Each row was made from one path, in order. Every step used is in the known rows, and no mark comes twice. Write each row's path.
(in the rows, 128 means zero)
Known rows:
buki-razug-kamiz-tirib-mafo-tadis: [141 181 108 129 141 159 127 140 141  87 171 161 152 112  81  97 101  67
 132 150]
runa-razug-mafo-tadis-kamiz-tirib: [120 155 127 152 157 141 120 148 135  92 140 172  92 116  87 143  89 102
 134 151]
buki-tirib-mafo: [123 151 112 165 197 132 125 130 129  90 175 185 164  82  80 107 106  71
 120 120]
semomig-mafo-tadis-buki-tirib-runa-razug: [135 143 164 161 160 149 112 151 140  87 167 153 131  95 129 118  74 104
 139  69]
runa-razug-mafo-tadis-buki-tirib: [130 127 133 136 161 169 116 123 129 102 112 151 133  90 154 106  43  83
 100  88]
buki-tirib: [102 129 116 162 193 115 139 112 137  97 139 182 128 104 109 113 112 107
 108 113]
mafo-tadis-kamiz-tirib-runa: [116 172 131 140 125 113 110 140 128  90 162 150 150 113  86 119 109 150
 127 139]
serad-buki: [ 87  93 140 185 212  99 100 118 141  99 162 192 149 121 177 147 126 143
 142 140]
tadis-runa-razug-buki-tirib-mafo: [135 119 133 177 188 155 107 147 133  81 187 171 173 110 105 116  93  67
 112  96]
kamiz-tirib-runa-razug: [111 150 169 205 184 118  96 164 152  83 178 164 133 117 116 134 117 123
 178 110]
runa-razug-mafo-tadis: [121 140 143 146 144 133 120 142 129 122 144 147 147  83 159 120  55  61
 162 151]
semomig-mafo-tadis-buki-razug: [117 145 122 158 132 146 140 109 171 108 127 150 129 106 123 110  71 105
 102 100]
semomig-mafo-tadis-kamiz-razug-buki: [130 100 112 110 152 150  94 166 141 117 169 167 131  96  84 148 117 103
 131 161]
serad-buki-tirib-mafo-tadis: [133 142 118 132 167 143 111 111 115 103 177 162 163  85 123 109  72  88
 129 133]
buki-tirib-mafo-tadis: [135 164 109 122 147 138 124 112 123 107 164 153 167  80 107 100  72  78
 128 139]
tadis-buki: [101 126 124 144 155 119 100 119 162 103  97 158 170 115 196 124  98 143
 110 126]
serad-buki-razug-kamiz-tirib: [110 134 122 175 201 151 125 155 156  62 159 205 107 156  86 117 158 106
 115 131]
tadis-runa: [ 99 123 129 192 136  67 131 108 140  75 143 165 149 143 172 124 104 154
 110 135]
razug-mafo-tadis-kamiz-tirib-runa: [121 166 130 135 123 130 108 157 113  96 159 153 159  93  81 114  88 122
 125 146]
serad-buki-razug-kamiz-tirib-runa: [115 146 144 176 174 139 110 164 138  65 185 179 155 136  90 104 145 124
 124 112]
serad-buki-razug-runa: [ 66 100 148 210 172 104 131 131 163 116 177 155 155 164 147  84 105 115
 120 118]
tirib-runa: [ 99 150 143 167 148  87 112 139 137 102 166 153 194 100 136 111 122 136
 145 130]
mafo-tadis-buki-tirib-runa-razug-kamiz: [138 157 162 140 161 144 132 161 149  59 150 152 150 146 165  96 129  78
 116  77]

Write each row's path:
[108 104 163 165 173 140  81 170 161 115 171 148 197 122 163 135 119  98
 155 111] : tirib-runa-razug-buki
[ 84 131 135 161 112 125 131 124 169 125 133 117 172 157 168  65  68 113
 102 114] : mafo-tadis-buki-razug-runa
[121 131 119 104 117 153  97 127 134 121  91 137 183  86 201 107  42 105
 111 142] : razug-mafo-tadis-buki
[146 176 124 126 153 158 110 157 138  81 172 162 148 113 110 112 103  69
 156 153] : runa-razug-kamiz-tirib-mafo-tadis
[127 146 157 170 153 101 151 149 155  50 156 166 126 178 186 114 140  86
 127 113] : mafo-tadis-runa-razug-kamiz
[134 153 114 151 107 114 111 117 119  73 163 151 159 123 132 110  66 135
 117 153] : kamiz-tirib-mafo-tadis-runa
[132 151 135 153 154 142 119 165 145  49 149 179 104 164 129 120 130 111
 130 138] : mafo-tadis-runa-razug-kamiz-tirib
[103 144 125 157 118 159 112 144 161 114 151 127 172 146 122  61  62 102
 105 123] : kamiz-tirib-mafo-tadis-buki-razug-runa
[123 158 148 155 144 113 152 126 121  96 156 147 122 104 106 124  75  76
 112 105] : buki-tirib-runa-razug-mafo-tadis-kamiz
[ 86 111 132 171 156  96 102 164 140 115 173 152 146 129 120  89 115 125
 156 168] : kamiz-razug-runa
[117 134 129 176 101 101 146 106 123  91 147 141 150 119 151 102  45 103
 104 132] : buki-razug-mafo-tadis-runa
[117 128 162 191 187 139 120 170 117 101 168 168 154  74 116 112  76  52
 149 103] : buki-tirib-runa-razug-mafo
[131 130 106 103 145 168 120 118 132 101 113 166 129  88 131 105  61 116
  82 101] : semomig-mafo-tadis-buki-tirib
[109 152 123 133 133  97 153 117 131 111 131 155 132 106 129 132  88  87
 110 154] : razug-mafo-tadis-kamiz
[122 116 134 149 167 141  90 157 119 102 183 153 180  86  82 104 109 116
 126 107] : kamiz-razug-buki-tirib-runa
[128 151 112 118 146 129 137 115 136 104 158 152 152 116  99 127  97  82
  92 125] : razug-buki-tirib-mafo-tadis-kamiz
[138 143 127 172 130 130 127 121 125  49 185 163 143 153 127 104  88 113
  98 123] : serad-buki-razug-kamiz-tirib-mafo-tadis-runa
[128 134 111  91 115 154 102 131 150 113 105 154 156  91 177 118  65 132
 109 137] : semomig-mafo-tadis-buki
[137 167 112 155 178 173 113 165 154  63 160 187 158 122  74 101 130  72
 110 127] : tadis-buki-razug-kamiz-tirib-mafo
[119 129 124 151  98 100 129 116 112  94 138 144 163 113 176 107  48 116
 110 152] : razug-mafo-tadis-runa
[ 76 122 138 184 136 117 131 131 177 118 134 133 169 161 160  71  87 115
  99 109] : tadis-buki-razug-runa
[147 123 117 146 120 133 102 124 110  80 180 142 161 111 115 106  61 111
 109 133] : kamiz-razug-buki-tirib-mafo-tadis-runa
[116 135 165 205 145  84 128 116 151  77 159 146 119 146 187 136  80 122
 153 112] : mafo-tadis-runa-razug
[111 131 166 194 177 126 113 175 127 107 167 165 167  78 136 121  83  59
 166 122] : tirib-runa-razug-mafo
[142 132 158 178 187 131 140 149 134  34 188 180 126 166 159 110 129  69
 113  87] : serad-buki-tirib-mafo-tadis-runa-razug-kamiz
[124 131 140 127 131 156  96 134 143 114 101 134 165  93 205 117  41  94
 127 126] : runa-razug-mafo-tadis-buki
[ 98  96 129 177 222 123 119 109 126  91 159 196 123 110 132 127 111 125
 108 104] : serad-buki-tirib
[122 123 155 142 150 158  83 168 155 109 167 140 167 132 131 140 105 106
 141 117] : mafo-tadis-kamiz-tirib-runa-razug-buki
